Each row was made from one small tree. Brackets hold a mark, then the marks that hang from it, in the order of their numbers. Every link used is in the known rows. Write each row's tree.
Known rows
(K322 K536 (K785 (K138 (K709 (K7 K467))))): [-0.44 -0.16 -2.22 -0.72  0.59 -1.10 -0.43 -1.32 -1.68 -1.33 -3.33  0.88
  2.28 -0.45  0.45  0.21 -0.51  1.07 -0.51  2.05 -4.82  0.59  0.64 -0.81
 -1.20]
(K467 K98): [-0.95 -3.68  2.43  0.72 -1.25  2.76 -0.83  0.31 -0.05  0.51  2.07 -2.21
  0.46 -0.77 -2.38 -1.08  0.61 -1.24  1.08 -2.54  1.98  0.82  0.15  0.53
  2.58]
(K473 (K785 (K7 (K467 K960) K709) K138)): [ 1.47  3.26 -1.64  0.63 -1.45 -0.78 -0.59  1.31  2.05 -1.40 -2.12  1.16
 -2.67 -1.86  5.63 -0.35  0.70 -1.22 -1.45 -0.39 -2.73 -3.07 -0.68  0.25
 -2.24]
(K322 K536 K785): [-2.31 -1.22 -0.15 -0.21 -0.15 -0.44 -2.57 -0.10 -2.49 -1.94 -1.43 -3.04
  0.13  0.60 -2.56  0.56 -1.18  0.57  2.24  3.03  0.52  2.96  1.26  0.04
  1.89]
(K96 K322): [ 0.53 -1.18 -0.26  1.32  0.77  0.17 -1.48  1.19  1.51  1.17  0.78 -2.11
  2.15  1.08 -4.19  0.12  0.88 -0.57  1.06 -0.65  1.40  0.07  0.24 -3.16
 -0.25]
(K7 K709): [ 1.73 -0.72  0.84 -0.35 -0.89  0.32  1.12  0.04 -1.12 -1.57  0.72 -0.80
  0.11  0.35  0.86 -1.42  2.90 -1.42  0.81 -0.63  0.65  0.14  1.96 -1.57
  0.07]
(K473 (K785 (K7 (K467 K960)) (K138 K709))): [ 1.26  2.54 -0.54  3.12  0.36  0.34 -0.90  0.29  1.17 -1.90 -1.61  2.03
 -3.16 -2.61  5.49 -1.77 -0.04 -0.96 -1.05 -1.48 -1.99 -2.06  0.23  0.50
 -1.11]
(K98 (K467 K7)): [-0.32  1.78  0.58  0.15 -0.01 -0.03  0.06  0.05  1.08 -1.05  3.85 -0.32
 -1.99 -1.39  1.28  0.47 -0.10 -1.48  1.24  1.09  1.69  1.70  1.95 -0.97
  1.31]
(K536 (K322 K785)): [-0.92 -1.34  0.43  1.22  0.84  0.84 -2.69 -1.96 -0.30  0.02  0.74 -3.26
  1.48  0.63 -4.41 -0.99 -1.37  0.70  0.14 -2.28  1.92  2.90  0.83 -0.26
 -0.33]
(K7 K467): [ 1.92 -2.10  0.16  0.57 -0.77  0.78 -0.11  0.57 -0.32 -1.78  2.53 -0.83
  2.54 -0.60 -1.34  0.28  1.38 -1.42 -0.05 -0.95 -2.34  0.04  2.53 -1.63
 -0.26]
(K960 (K467 (K7 K709 (K785 K138)) K98)): [-0.59 -0.38  0.35 -0.05 -2.08  0.05  1.50 -0.39 -0.48  2.54 -2.09  2.94
 -0.44  0.73  2.21 -0.93  0.01 -0.65 -1.01  0.30  3.65  1.60 -1.24  0.26
 -0.80]
(K7 (K467 K98 K960) (K709 K138) K785): [ 1.01 -1.99  2.39 -3.45  0.21 -1.24  4.44  2.16 -1.10  1.67  3.56  0.30
  1.06  0.81 -1.24  2.78  0.59  2.01  0.54 -0.55  0.95 -3.88 -0.96  2.00
  0.30]
(K138 K709 K785): [ 1.08 -1.65  0.74  2.36  0.33 -0.62  1.24 -2.15 -2.95 -2.11  1.68  1.70
 -1.06  2.09  1.47 -3.14  1.40  0.81  0.26 -1.87  2.53  2.32  2.84  0.63
  1.81]
(K96 (K322 (K785 (K7 K709)))): [ 0.97  2.12 -2.80 -0.95 -0.09  0.44 -1.19  0.42  3.09  1.08 -4.37 -1.66
  0.83  2.21 -0.67 -0.13 -0.28  1.20  0.06  2.79  0.31  0.04 -1.95 -2.52
 -1.35]
(K709 (K7 (K467 K98 K960) K785)): [-0.69 -2.02  1.00 -3.86  1.12  0.95  2.32  1.30  0.76  1.23  4.12 -0.91
  1.92  1.40 -3.87  2.49 -2.71  0.80  0.61  0.08 -0.39 -1.57 -2.06  3.37
  1.43]
(K322 K536 (K785 (K138 K709))): [-2.23 -0.50  0.53  2.31  0.83  0.04 -1.75 -1.41 -3.41 -2.46 -4.57 -0.43
 -1.33 -0.83  1.26 -2.09  0.70  0.63  1.13  2.52  0.09  1.91  1.89 -0.73
  1.11]
(K960 K467): [ 0.68 -3.27 -0.52  2.92 -0.32  0.32 -1.06  0.10 -1.31 -0.68  0.91 -0.25
  2.18 -0.25 -0.90 -1.00 -1.53 -2.57 -0.27 -1.65  1.06  2.11  3.74 -2.09
 -0.85]
(K467 K7): [ 0.46  0.75  0.72  0.02 -0.34  0.73 -1.31 -0.75 -0.44  0.47  3.21 -0.43
 -0.62  0.34 -2.11 -0.38  1.41 -2.24  1.22  0.01  2.18  3.12  0.74 -0.86
  1.32]
(K96 (K322 (K785 (K138 (K709 K7))))): [-0.29 -0.07 -2.60  0.80  1.93  0.40 -1.70 -1.21  1.25  2.84 -3.80  0.69
  2.09  1.91 -2.23 -1.28 -0.39  1.78 -1.10  1.11 -0.22  0.73 -1.22 -1.98
 -1.93]
(K473 K785): [-0.43 -1.24  0.00  1.47 -2.43 -0.83 -2.44  0.61 -0.84  0.11  1.18 -1.00
 -1.06  0.42  0.31 -0.99  0.93 -0.34  0.26 -2.49  1.74  1.67  1.21  0.85
  0.06]
(K536 (K322 (K785 (K7 (K467 K98)) (K138 K709)))): [-0.27 -0.45 -0.05  2.72  0.09  3.43 -1.16 -2.92  2.61  0.34 -3.53 -0.33
  1.53 -2.53  0.68 -2.36 -1.07  0.72 -2.44 -4.02 -2.19  0.11 -1.82 -0.01
 -1.26]
(K322 K536 (K785 (K7 K467) K138)): [-2.32  1.37 -2.37  0.24 -1.37  0.09 -3.84 -0.17 -0.17 -1.66 -6.27 -1.38
  1.07 -1.26 -0.28  1.08 -0.56 -0.37 -1.68  3.32 -5.56  0.96 -0.23 -0.84
 -0.88]
(K96 (K322 K785)): [-0.31 -1.37 -1.28  0.81  0.78  0.48 -2.63  0.60  1.23  1.23 -0.49 -2.40
  1.87  2.34 -4.45  0.32 -1.00  1.65  1.16  2.17  2.07  1.47 -0.11 -2.01
 -0.28]
(K7 K785): [-1.58 -1.42  1.50 -0.90 -0.82  0.36 -0.29  0.47 -2.48 -0.23 -0.30 -1.01
  0.45  2.44 -2.89 -0.51  1.33  0.31 -0.24  0.86  1.69  2.06  1.15  1.01
  0.68]
(K709 (K7 (K467 K98))): [ 0.95 -3.34 -0.38 -2.38 -1.45  1.59  0.49  0.47  1.80  1.67  3.38 -1.12
  4.19 -0.23 -3.08  1.37 -0.40 -0.81 -0.54 -3.00 -2.86 -0.43 -0.85  0.55
  0.19]
(K96 (K322 K536 (K785 (K138 (K709 (K7 K467)))))): [ 0.25  0.52 -3.50 -0.20  1.85 -2.12 -0.50 -0.18  1.21  0.36 -3.76  0.25
  3.76  0.70 -1.54  1.49 -1.18  2.51  0.12  2.48 -3.81 -1.00 -1.10 -3.01
 -2.39]

Write each row's tree
[ 0.19 -1.09  2.40 -1.45  0.12  1.12  3.06  1.39  0.02 -1.09  0.17  0.68
 -0.79 -0.40  1.63  0.31  1.01  0.45  0.12  1.10  0.22 -3.62 -0.99  1.55
  0.62]  (K7 (K467 K98 K960) K709 (K785 K138))
[ 0.20  2.69  1.65 -3.68  1.30 -2.88  2.80  0.67 -2.65  2.62  3.38  1.37
 -2.27  2.51 -1.85  2.09  1.48  0.59  1.36  2.12  4.27 -0.17 -0.93  1.48
  0.35]  (K467 (K7 (K709 K138) K785) K960)
[-4.30  1.37 -1.27  0.81 -1.28  0.54 -5.01 -0.55 -1.22 -0.61 -7.69 -2.11
 -0.98 -0.59 -0.84 -0.35 -0.50 -0.67 -1.26  3.17 -2.59  2.47 -0.54 -0.02
  0.23]  (K322 K536 (K785 K7 K138))
[-1.68 -0.43 -1.36  0.24  1.14 -1.40 -2.51  1.10  0.31 -0.14 -1.85 -3.73
  1.62  1.49 -4.54  1.74 -1.81  2.08  2.85  3.30  1.36  1.23 -0.43 -2.29
  0.71]  (K96 (K322 K536 K785))
[-0.32  2.64  1.47  0.28  2.69  0.19  0.78  0.82  1.26 -2.27  6.23 -0.75
 -4.04 -2.10  1.12  1.08 -1.93 -1.71  3.13  2.25  3.42  0.35  1.76 -0.20
  2.49]  (K98 (K467 K7 K960))
[-1.67  0.98  3.90  0.69  2.19  2.20  1.67 -1.00 -0.89  0.97  1.34  2.01
 -4.49 -0.33  0.89 -1.86  0.16  0.00  1.92  1.13  5.61  0.59 -1.75  2.60
  3.22]  (K467 (K7 (K785 (K138 K709))) K98 K960)
[-3.88 -0.89 -0.03  1.09 -0.71 -0.20 -4.02 -0.38 -2.62 -1.29 -4.60 -2.00
 -0.36 -0.37 -1.56 -0.12  0.03  0.05  0.29  3.02 -0.83  2.29  1.13 -0.33
  0.83]  (K322 K536 (K785 K138))
[-0.47  2.52 -2.49 -0.62  3.08 -0.71 -1.78  2.03  3.06 -1.47 -1.27 -3.48
  1.12 -0.01 -3.33  3.51 -4.53  1.21  2.74  4.84 -1.93 -1.60 -1.78 -1.95
  0.39]  (K96 (K322 K536 (K785 (K7 (K467 K960)))))
[ 1.17  0.04 -0.27 -0.26 -2.95  2.56  0.23  0.23  2.59 -0.04 -3.64  0.56
  1.11 -2.26  2.95 -0.99  2.62 -1.94 -2.58 -1.88 -4.06 -2.38 -1.66 -1.17
 -1.08]  (K785 (K7 (K467 K98) K709) K138)
[ 2.60 -2.17  1.15 -0.88  2.66  2.20  3.25  0.10  1.30 -0.66  5.82  0.16
  1.07 -1.40 -0.27  0.11 -1.93 -0.47  2.16 -2.42 -0.41 -2.34 -0.33  1.02
  1.96]  (K138 (K709 (K7 (K467 K98 K960))))
[ 0.24 -1.28  0.24 -2.01 -2.06 -2.43  2.93  0.28 -1.80  5.31  1.42  2.64
  1.40  1.95 -0.66  1.49 -0.18  0.69 -0.37 -1.15  4.38  1.22 -1.40  0.73
 -1.05]  (K960 (K467 (K7 (K709 K138) K785) K98))
[ 1.55  2.37 -2.47  0.48 -4.15 -1.16 -1.19  0.64  1.81 -0.28 -4.46  1.80
 -0.68 -1.07  5.75 -0.89  2.63 -0.94 -3.53 -1.88 -4.22 -1.70 -0.72 -0.55
 -3.44]  (K473 (K785 (K7 K467 K709) K138))
[ 0.32  2.38 -1.67 -3.07  0.99 -2.89  0.63  1.26 -0.95 -0.92 -1.19 -1.40
  0.27 -0.42 -0.14  3.71 -1.42  1.26  1.12  3.37 -3.29 -2.25 -0.44 -0.21
 -0.66]  (K322 K536 (K785 (K7 (K467 K960) (K709 K138))))
[-0.04  3.62  0.59 -3.18 -0.70 -1.85  3.70  0.36  0.07 -1.17  1.48  1.21
 -2.77  1.22  3.39  0.50  1.21  0.84  1.10  3.41  2.73  0.74  0.63  0.24
  0.34]  (K98 (K467 (K7 K709 K785)))
[-0.31  0.06 -1.22  1.77 -1.51 -1.16 -1.64 -1.13 -0.89  1.78 -2.02  2.27
 -0.96  0.15  2.45 -2.63  1.50  0.03 -2.06 -3.48 -0.37  0.95 -0.06  0.93
 -1.83]  (K473 (K785 (K138 (K709 K7))))
[ 2.01 -0.62 -1.07 -1.28 -2.90  0.23  2.00 -0.59  1.75 -0.78  0.15  0.84
  0.85  1.16  2.74 -0.44  0.77  0.72 -1.36 -2.20 -1.79 -0.82 -1.32  1.33
  0.76]  (K138 (K785 (K7 (K467 K98) K709)))
[-1.60  0.80 -0.72  0.91  0.24  1.77 -3.77 -2.15  1.24  0.46 -2.33 -3.27
  0.82  0.29 -3.78 -0.92 -1.92 -0.16 -1.34 -2.07  0.01  3.10 -0.78  0.13
 -0.93]  (K536 (K322 (K785 K7)))
[-0.10  0.60  0.10  2.71  0.28 -0.52  0.91 -1.83 -2.62  0.88 -2.22  4.24
 -0.73  0.83  2.15 -2.39 -0.02 -1.01 -1.35  0.86  3.04  3.33  1.51 -0.84
 -1.51]  (K960 (K467 (K7 (K785 (K138 K709)))))
[ 0.58 -0.14  1.67  2.56  1.39  3.85  0.58 -0.23  2.03 -1.50 -0.61  1.07
 -1.49 -3.72  2.83 -1.90 -0.25 -1.94 -0.32 -1.70 -1.75 -2.68 -0.79  0.06
  1.27]  (K785 (K7 (K467 K98 K960)) (K138 K709))
[-0.01  1.51  3.07 -3.42  1.04  0.97  3.40  0.53  0.12  0.73  3.95  0.14
 -3.59  1.33  0.07  0.45 -0.17  0.26  3.50  2.04  6.00 -0.03 -2.64  2.69
  3.31]  (K467 (K7 K709 K785) K98 K960)
[-0.67 -0.69  1.00  3.89  1.66  1.32 -1.88 -3.49 -1.21 -0.63 -2.57 -0.36
  0.03 -0.85 -0.65 -3.57  0.38  0.61 -0.92 -2.72  1.29  2.23  1.27 -0.89
 -1.29]  (K536 (K322 (K785 (K138 K709))))
[ 1.39  1.63  0.49  2.55  2.11  2.33  0.11 -0.39  0.81 -2.85 -1.53  1.45
 -1.56 -2.86  3.01 -1.86  0.54 -2.41 -1.03 -0.19 -3.10 -2.03  1.31 -1.21
 -0.20]  (K785 (K7 (K467 K960)) (K138 K709))
[ 1.16 -1.88  1.10  0.47  2.19  2.46  1.87 -0.15  1.07 -0.10  2.54  1.38
  0.71 -2.28  0.70 -0.76 -0.76 -1.23  0.14 -2.35 -1.82 -2.73 -0.69  0.72
  0.79]  (K785 (K138 (K709 (K7 (K467 K98 K960)))))
[ 2.75 -0.83 -0.16 -1.21  0.80 -4.00  3.06  0.31 -2.21 -0.39  4.91  1.69
  0.65  1.83  0.27  2.03  1.08  1.64 -0.13 -0.95 -0.35 -2.55  1.84  0.70
 -0.44]  (K7 (K467 K960) (K709 (K138 K785)))
[ 0.44 -0.47 -2.00 -0.24 -2.11 -2.61 -1.05 -0.51 -1.13  1.92  0.24  1.24
  2.62  1.93 -2.05  1.74  1.18  0.65 -3.97 -2.49 -3.61  0.58  0.45  0.85
 -1.62]  (K709 (K138 (K785 (K7 K467))))
[ 0.81 -1.53 -1.62 -2.17  1.37 -3.96  0.86  0.07 -1.58  2.40  5.67  1.44
  2.80  2.56 -4.49  3.54 -1.27  1.32 -1.51 -1.80 -2.10 -0.87  0.58  2.24
 -0.67]  (K709 (K7 (K467 K960)) (K138 K785))
[ 1.16 -3.05  2.41  0.35  1.34  2.62  1.04  1.49  1.24 -1.36  5.85 -1.85
  0.48 -1.99 -1.50  1.02 -1.38 -1.20  2.49 -1.35  0.50 -2.05  0.45  0.71
  2.57]  (K7 (K467 K98 K960))
[ 0.36  0.67  0.68  3.10 -0.47  1.94 -0.35  0.41  2.40 -0.39 -0.78  1.67
 -3.19 -3.33  5.48 -1.84 -0.91 -0.40 -0.51 -3.17 -0.69 -2.67 -1.82  1.92
  0.33]  (K473 (K785 (K7 (K467 K98 K960)) (K138 K709)))
[-0.46  3.74  1.47 -3.63  1.70 -3.77  4.23  1.48 -1.06  1.03  4.13  1.33
 -3.56  0.83  1.49  2.81  0.13  1.61  1.47  3.18  3.80 -1.40  0.39  1.25
  0.23]  (K98 (K467 (K7 (K709 K138) K785) K960))
[ 1.66 -0.31 -1.28 -1.41 -4.75 -1.92  0.57  1.63  1.71  3.64 -0.09  0.74
  1.24 -0.69  2.66  1.57  1.68  1.06 -2.27 -4.75 -2.10 -2.74 -2.79  1.23
 -2.30]  (K473 (K785 (K7 (K467 K98) (K709 K138))))
[-1.21  3.81  0.53 -1.69 -1.06 -1.60  2.23  0.11 -0.29 -0.63 -1.66  2.25
 -3.47  0.32  4.43 -0.10  2.46  0.35 -0.94  3.37  1.45  0.24  0.32  0.02
 -0.79]  (K98 (K467 (K7 K709 (K785 K138))))
